Each row was made from one small tree. The marks that hang from a mark follow it in brackets, in the order of their numbers. Every link used is in the known rows. Write each row's tree.
Known rows
K_364[K_717 K_966]: [  6.4   3.4  -9.5  -7.5   3.5  -2.4 -15.5  -4.6  -3.8  21.5   7.3 -39.0
  -2.1 -12.7  -5.8   8.5  19.8   0.2  -2.8   7.6   7.6  -1.0  -9.4]
K_364[K_966]: [  1.1   3.5 -17.8  -1.0   1.2   1.7 -10.6   6.5  -0.6  20.3   7.3 -43.1
  -1.8 -12.0  -6.5   6.8  16.8  -1.9  -6.5   1.8   1.5  -0.7  -1.3]
K_591[K_200 K_966[K_962]]: [  8.0  30.6 -27.8  -1.8   5.4  21.8  -7.9   6.6  11.8 -25.8   9.5 -42.2
  -4.5  -4.1  -0.1  23.2  12.2  11.3  16.1  -1.4  -9.6  -1.1  14.1]
K_364[K_717[K_200] K_966]: [  3.5   0.7   4.1  -2.2   1.4   9.9  -7.8  -7.0  -3.2  19.8   7.4 -45.7
   0.0  -9.2  -5.7   0.0  13.9   1.4 -16.1  13.8  12.1  -5.5 -20.3]
K_962[K_591 K_966[K_364[K_717[K_200]]]]: [ 27.4  11.7  -0.6   9.1   0.2  -8.8 -13.0  -1.2  13.4 -19.7  11.9 -48.1
   2.3  -8.1 -10.2   6.0  23.6  -4.9 -15.9   9.9   1.2   4.3 -28.7]
K_128[K_141[K_962[K_364]]]: [ 25.8  -4.8 -35.9 -29.5  -1.5  -4.9 -21.8   1.5  -4.6   1.1  12.0 -43.7
   0.5   2.5   3.9  -1.0   8.5 -14.5 -30.6 -23.7  -4.5   1.1   6.0]
K_364[K_717[K_200] K_966[K_962]]: [-11.2   2.6  -0.8  -0.8  -1.6   4.4  -7.7  -3.1   2.8  25.7   8.7 -37.9
   1.7 -20.0  -2.7  -0.6  12.9   2.2 -12.2  12.3  10.3  -5.0  -9.2]
K_966[K_364[K_717] K_962]: [ 10.3  18.7  -8.8 -16.1  -6.4 -19.8 -12.8   1.1   3.0   3.2   9.4 -24.4
  -1.9 -18.8  -4.3   9.7  13.4   6.6   2.6  -3.5  -4.8   1.8  -6.5]
K_966[K_364 K_962[K_591[K_128 K_200]]]: [  6.3  34.3 -25.0  10.6   0.4  -5.5  -0.9   1.1  14.9 -31.2  11.9 -40.5
  -6.5 -13.5  -2.7  22.3   5.3  -5.7   8.6 -19.8  -8.2   4.4  -9.0]
K_962[K_141 K_966]: [ 18.0   0.1 -14.5  -9.3   3.2 -13.3 -23.5  10.0  10.4 -18.4  12.0 -46.9
   1.3 -13.5  -5.1   3.4  23.0  -5.0 -14.1   5.2  12.5   0.1  -4.3]
K_717[K_200 K_364[K_966[K_962[K_591]]]]: [ -9.8  -3.9  -4.4  24.7 -10.7 -22.1  -5.5   7.5  15.0  13.4  11.9 -42.2
   4.7 -29.6  -2.7  -5.4  13.0  -2.0 -28.4   3.0   9.9  -0.6 -23.4]
K_364[K_966[K_962]]: [-12.3   4.8 -22.1   2.1  -1.9  -4.6 -11.6   9.4   4.9  23.7   9.1 -34.6
   0.3 -23.8  -3.4   6.1  15.7  -1.3   0.9   1.9   0.1  -1.1   5.8]
K_591[K_128 K_200 K_966[K_364[K_717]]]: [ 16.8  51.5 -12.4  -7.7   4.8  22.3  -2.8 -10.6   5.2 -43.1   2.3 -42.1
  -9.5  -0.9  -7.2  45.6  20.4  14.1  17.0  -0.5  -7.7   1.9   0.0]
K_966[K_364[K_717]]: [ 25.0  17.9  -4.5 -17.8  -2.7 -14.5 -13.4  -4.1  -2.2   1.7   6.7 -31.8
  -3.6  -7.0  -7.2  10.1  13.6   6.7  -4.2  -3.0  -0.7   1.2 -15.1]
K_591[K_128 K_966[K_962]]: [-20.8  27.3 -25.8   3.8  -1.3   5.1   1.3  -0.6  16.2  -8.3   7.9 -39.5
  -5.8 -14.5   0.1  25.1   7.0   7.4   5.2   2.2 -12.8  -1.1  27.6]
K_962[K_141 K_364 K_591[K_200]]: [ 37.6  -0.4 -26.1  -4.3  14.3 -10.2 -26.2   5.7  -1.6 -44.9  15.1 -48.0
  -4.6  -5.3   1.0   4.9   8.3  -9.3 -17.3 -21.9  20.4  -1.3 -20.0]
K_128[K_141[K_962[K_591 K_966]]]: [ 35.8   1.3 -36.7  -4.5   1.0 -11.1 -21.9   1.5  17.9 -14.0  19.0 -56.9
   4.2   2.6  -1.3   6.9  16.7 -27.1 -20.5 -13.0  -9.7   9.5   3.9]
K_141[K_962[K_364[K_717] K_966]]: [ 31.2  -3.0 -22.2 -19.5   8.4 -11.0 -33.6  -5.5  -1.9 -16.8   9.9 -44.2
   0.6 -17.4  -7.0  18.0  31.7  -7.7 -10.3   3.2 -10.6   2.3   1.5]
K_128[K_141[K_962[K_364 K_591[K_966]]]]: [ 36.3   4.1 -46.0 -11.7   6.1   0.1 -23.1   1.3   6.1 -26.0  14.3 -49.0
  -0.4   7.3   1.5  19.8  12.5 -13.6 -27.6 -25.4  -7.0   5.7  22.1]
K_966[K_364]: [ 17.6  16.0 -13.4 -11.4  -5.1 -10.5  -8.6   6.9  -0.1   0.2   6.5 -36.4
  -2.7  -7.4  -7.5   6.1  11.1   4.6  -7.5  -6.6  -8.2   1.2  -8.0]
K_128[K_141]: [ 10.6   5.6 -23.5 -15.6  -7.3   3.7  -7.6   3.9   6.1  15.6  12.5 -44.0
  -0.8   7.7   6.1 -11.9   3.3 -11.2 -27.0 -11.5   2.9   2.2  -6.9]
K_591[K_128[K_141[K_962[K_966]]] K_200]: [ 15.5  25.4 -32.6 -13.1   1.1  23.4 -12.1  -5.7  15.4 -31.4  11.1 -61.4
  -1.6   3.4   1.4  23.1  20.7 -20.5  -4.5 -10.4 -13.3   5.0   4.9]
K_591[K_128 K_966[K_962[K_141 K_364]]]: [-15.6  12.8 -27.3 -10.1   5.0 -10.9 -14.5   5.5   7.3 -32.1   7.6 -34.2
  -4.2 -24.2   2.1  23.5  11.8   6.1 -10.2  -6.2  13.5  -4.0  29.4]
K_141[K_962]: [ 27.8   1.6 -22.7 -15.9   3.4  -6.6 -15.5  -3.7  -2.4   1.4  11.2 -47.1
  -2.4  -6.1  -3.9  12.5   4.3  -2.0  -7.1 -10.0 -16.9  -1.6   5.2]
K_717[K_364[K_966[K_962[K_141]]]]: [ -8.4  -2.0  -3.8  -3.5  -9.2 -30.5 -22.2  14.4   6.3   6.9   8.6 -29.6
   4.6 -37.5  -4.7   3.0  20.3   4.0 -17.0  -0.9  22.6  -2.8  -5.5]
K_128[K_141[K_962[K_966]]]: [ 26.6   4.7 -31.0 -19.7  -2.2   4.4 -21.7   3.1  13.0  -5.9  13.5 -52.1
   4.2   0.0  -1.3   8.0  21.6 -17.7 -18.1  -5.7 -12.8   6.3   8.7]

Write each row's tree
[ -8.5  -2.1   6.0   8.6 -10.9  -0.1  -3.8   6.1   1.3  20.6   3.9 -46.7
   3.1 -18.2  -5.1  -1.7  17.3   5.3 -33.0  10.9   7.8  -4.7 -25.3]
K_717[K_200 K_364[K_966]]
[ 20.2  13.2 -28.8  10.3   5.7  -4.1  -9.9   3.5  14.0 -19.6  18.4 -45.4
  -4.2  -8.3   3.5   3.8   1.9  -7.9   3.7 -15.5  -6.1   2.4 -13.6]
K_966[K_962[K_591[K_200]]]
[-11.9  39.7 -34.0  -5.7  -2.0  29.4   2.4   1.0  20.4 -24.5   9.8 -45.1
  -5.4   3.8   7.7  23.3   9.0  -3.3   1.6 -12.0  -2.9   2.7  18.7]
K_591[K_128[K_141] K_200 K_966[K_962]]
[ 25.2  10.7   9.6 -15.8   0.2  -9.1 -21.0   2.8   6.2 -25.8   8.4 -41.7
   3.8 -13.4 -10.5   8.0  26.0   3.5 -20.0  13.4  21.9  -2.3 -21.8]
K_962[K_141 K_966[K_364[K_717[K_200]]]]
[ -2.4  -6.9  -5.8  -8.5   0.0  -7.9 -12.2  -3.5  -2.9   7.7  10.0 -34.3
  -0.8 -18.7   4.3  -7.9   7.1   3.6 -25.2   2.7   8.8  -6.4 -13.6]
K_966[K_962[K_364[K_717[K_200]]]]
[ 14.6  -2.0 -17.4 -11.3   5.7  -8.2 -25.9  -0.6   0.9  -7.0   8.6 -41.2
  -0.6 -15.6  -4.6   7.3  32.2  -4.4 -13.6  10.5   1.1   2.5 -11.3]
K_962[K_364[K_717] K_966]
[ 27.1 -13.0 -24.2  -5.1   9.1 -31.0 -27.3   6.9  -2.4 -21.7  15.4 -42.4
  -1.3 -12.1  -0.9  -2.9   5.5 -10.7 -28.8 -18.8  22.5  -0.7  -9.7]
K_962[K_141 K_364 K_591]
[ 36.8  10.6 -34.9   0.2  11.4  -4.5 -16.2  -4.5   9.6 -24.1  14.1 -52.3
  -2.8   0.8  -6.5  29.5   8.4  -2.2  -4.0 -10.8 -19.5   2.9  19.4]
K_141[K_962[K_591[K_966]]]
[-19.8  -0.8   2.3   9.8 -14.1  -9.4  -2.4   8.6   6.9  22.4   6.2 -38.0
   5.0 -30.2  -2.8  -3.6  16.0   6.8 -24.3  10.7   9.2  -4.2 -17.1]
K_717[K_200 K_364[K_966[K_962]]]
[  1.6   0.7  -7.5 -14.6   3.4 -20.5 -25.2   3.1   0.4   8.7  11.1 -27.5
   0.8 -27.9  -3.5   8.3  17.3   0.3  -1.5   2.9  24.7  -3.5   1.5]
K_364[K_717 K_966[K_962[K_141]]]
[ 49.3  13.6 -18.4  -5.7   5.4 -23.6 -28.0  -5.0  10.7 -28.2  13.2 -44.6
   1.7 -12.9 -15.1  25.5  28.9  -9.9   1.1  -4.2 -16.2   8.3  -6.1]
K_141[K_962[K_591 K_966[K_364[K_717]]]]
[ 25.6  -5.3 -32.1 -14.4   6.4  -7.6 -29.1   5.1   1.5 -16.4   9.3 -49.1
   1.7 -14.6  -7.4  15.9  28.8  -9.1 -13.0  -2.0 -15.5   1.5   9.2]
K_141[K_962[K_364 K_966]]
[  4.3   4.8 -27.7 -14.8   4.6 -12.3 -24.4  14.4   3.8 -28.3  10.2 -31.3
  -0.5 -19.0   0.4  14.6  14.8   7.9 -13.6  -7.7  14.3  -3.8  24.3]
K_591[K_966[K_962[K_141 K_364]]]
[  6.9  14.5   4.2 -10.7  -6.6  -7.4  -5.7  -0.8   3.5   1.9   8.3 -29.9
   0.6 -17.0  -3.8   1.9   7.6  10.1 -11.6   3.4   3.2  -3.0 -14.6]
K_966[K_364[K_717[K_200]] K_962]
[ 13.2  10.8  10.1 -20.1  -4.0 -18.0 -15.2   2.4   3.2 -14.7  10.7 -27.5
   2.4 -22.0  -3.1   1.1   6.4  10.3 -15.6   1.3  21.2  -6.1 -14.3]
K_966[K_364[K_717[K_200]] K_962[K_141]]
[ 16.5  -1.9 -36.3  -0.8   9.4 -21.5 -14.5 -10.0  -1.2 -19.9  12.4 -50.0
  -6.1 -12.6  -2.9  18.8   4.6 -15.0 -18.1 -21.0 -13.8   0.8   6.2]
K_141[K_962[K_364 K_591[K_128]]]
[  6.7  28.1  -0.2  -8.8  -3.7   6.1  -5.2   0.6   8.8 -13.5   5.5 -31.5
   0.3 -12.4  -5.6  17.5  14.8  18.7  -5.4   9.2  -1.9  -2.0   4.6]
K_591[K_966[K_364[K_717[K_200]] K_962]]
[-15.9   2.3  -9.7   5.1 -12.7 -18.9 -10.9  11.6   7.6  24.9   6.7 -31.9
   2.6 -33.8  -5.2   3.2  21.1   4.1 -10.5   2.7   2.7   0.4  -7.6]
K_717[K_364[K_966[K_962]]]
[ 26.9  -3.0 -20.7   4.7   8.3 -24.6 -25.8   8.3  16.1 -28.4  18.1 -51.0
   1.7 -12.8  -4.9   5.1  19.2 -14.3 -14.7   0.1  12.8   2.8  -9.8]
K_962[K_141 K_591 K_966]
[ 22.9  20.8 -27.5   6.0   2.7 -19.4 -13.1  -2.9  16.4 -34.8  11.2 -51.3
  -1.2 -16.2 -13.1  35.1  22.0 -14.2  -0.5  -9.3 -23.5   7.9   6.0]
K_141[K_962[K_591[K_128] K_966[K_364]]]
[  7.9  14.2 -33.7  16.6  11.3   4.0 -12.8  -1.0  12.6 -43.0  12.1 -58.9
  -5.3  -9.8  -3.1  18.7  24.5 -16.7  -6.3  -6.1  -4.8   5.3 -12.2]
K_962[K_364 K_591[K_128 K_200] K_966]
[ 16.7   7.7 -26.4   1.3  13.5 -11.1 -17.6  -1.9   1.7 -47.8  12.8 -50.5
  -7.8  -8.7   2.4  13.6   5.2 -12.0 -15.9 -21.6  20.9  -1.7 -14.2]
K_962[K_141 K_364 K_591[K_128 K_200]]
[ 28.6 -11.1 -36.6  -0.7  10.1 -14.5 -28.0   2.0  -6.3  -2.7  11.9 -47.0
   0.3 -16.5  -8.6  16.3  18.4 -13.6 -15.5 -15.8  -5.1   1.8   5.5]
K_141[K_962[K_364[K_966] K_591]]
[  8.1  -6.2  -3.8  -5.0   3.8   7.0 -17.5  -3.5   1.9  -8.4   8.3 -47.7
   1.7 -11.4  -3.1   0.4  27.8  -2.6 -27.5  16.2   7.6  -2.4 -21.5]
K_962[K_364[K_717[K_200]] K_966]
[  1.1  -8.5 -21.0 -17.9   2.3 -26.2 -25.7  12.6  -1.5 -10.4  12.9 -30.4
   0.1 -25.0   2.3  -3.2   8.8  -1.0 -19.7 -10.7  17.7  -4.2   4.2]
K_966[K_962[K_141 K_364]]
[  1.9  -0.7  -6.4  14.5   2.7  -8.3  -9.5  -5.2   8.5  16.2  14.8 -40.3
   2.2 -18.9  -2.4  -0.9   9.4  -7.4 -13.9   5.3  12.4  -1.5 -16.1]
K_364[K_717[K_200] K_966[K_962[K_591]]]
[ 48.2  11.3 -36.6 -11.3   5.3   7.0 -17.4  -3.4   8.1 -25.7  19.0 -56.8
  -2.4  13.8   3.7   7.7   2.7 -21.9 -14.5 -31.6  -7.3   5.3  -8.3]
K_128[K_141[K_962[K_591[K_200]]]]
[ -0.5   0.1 -26.9  15.8   2.3 -15.5 -12.1   7.9  11.9  15.0  15.0 -38.5
   0.3 -23.1  -4.7   2.5  11.8 -10.5  -3.1  -5.0   0.7   2.5   1.0]
K_364[K_966[K_962[K_591]]]
[ 17.3  -9.7   0.7 -14.0   7.4  -9.1 -27.8   0.5  -0.3 -23.4   9.7 -46.4
   3.0 -17.0  -2.8  -1.7  25.0  -2.1 -34.0  13.1  26.5  -5.1 -18.4]
K_962[K_141 K_364[K_717[K_200]] K_966]
[ 28.7   0.5 -30.5  -1.3  12.9 -15.7 -25.8   8.2   2.6 -38.4  12.8 -44.1
  -1.9  -7.4  -2.3  16.4  12.8  -1.0 -22.8 -12.9  20.1  -0.1   9.7]
K_962[K_141 K_364 K_591[K_966]]
[  0.9  10.3 -28.7   4.4  -4.5 -10.4   1.3  -5.9  15.2   1.7  16.1 -50.2
  -4.7   5.2   7.2  -1.8  -2.7 -22.8 -28.1 -19.1   3.9   5.4  -6.5]
K_962[K_591[K_128[K_141]]]
[  3.7  10.6 -23.9 -12.8   4.1  -3.7 -18.9  -0.2   2.3 -10.1   8.1 -29.8
  -2.9 -17.8  -0.3  17.8  19.3  10.5  -1.5   1.8  -0.7  -1.1  16.0]
K_591[K_966[K_962[K_364[K_717]]]]
[ 15.6  -7.7 -20.2 -12.9   6.5 -14.2 -31.3  13.7   2.7 -23.7  10.5 -44.3
   1.8 -18.0  -4.2   3.8  28.0  -6.7 -22.1   2.5  16.8   0.3  -2.9]
K_962[K_141 K_364 K_966]
[  0.4  37.4 -24.7   4.0   7.6  29.4   2.2  -6.2   9.6 -32.4   5.2 -53.5
 -10.1   4.4  -1.0  32.3  12.4   6.1   8.6  -0.6  -8.9  -1.0   8.5]
K_591[K_128 K_200 K_966]
[ 34.4  -9.1 -37.5  -0.1  11.2 -17.7 -30.4   3.8   7.5 -26.6  15.3 -52.8
   1.5 -13.9  -7.2  15.4  25.3 -17.5 -14.5  -8.8 -15.3   5.3   2.1]
K_141[K_962[K_364 K_591 K_966]]
[ 11.6  25.0 -16.3 -16.8  -0.8 -13.1 -18.6  15.5  10.2 -28.2   8.0 -27.3
   0.5 -19.0  -7.2  22.4  15.7  13.3   2.1  -6.8   8.8  -0.1  22.5]
K_591[K_966[K_364 K_962[K_141]]]
[-22.1  18.1 -37.9  -8.9  -5.9  10.4  -3.0   4.7  13.7  -9.5   7.9 -36.4
  -3.5  -7.7   8.2  13.6  11.2  -5.2 -21.2 -12.7   0.1   3.3  28.4]
K_591[K_128[K_141] K_966[K_962[K_364]]]
[ 34.9  -3.8 -26.5 -35.0   0.3  -5.8 -28.0  -7.8  -7.5   1.5  11.9 -40.1
  -0.3   0.0   3.6   2.9  10.4 -13.4 -29.6 -17.8   0.8   2.2   0.2]
K_128[K_141[K_962[K_364[K_717]]]]
[ 23.9  -6.3 -12.8 -19.5   8.9 -21.9 -36.0   3.2   0.2 -23.6  11.3 -40.0
   0.9 -18.2  -4.6   5.4  29.3  -4.4 -17.0   5.7  22.7  -0.2 -10.4]
K_962[K_141 K_364[K_717] K_966]
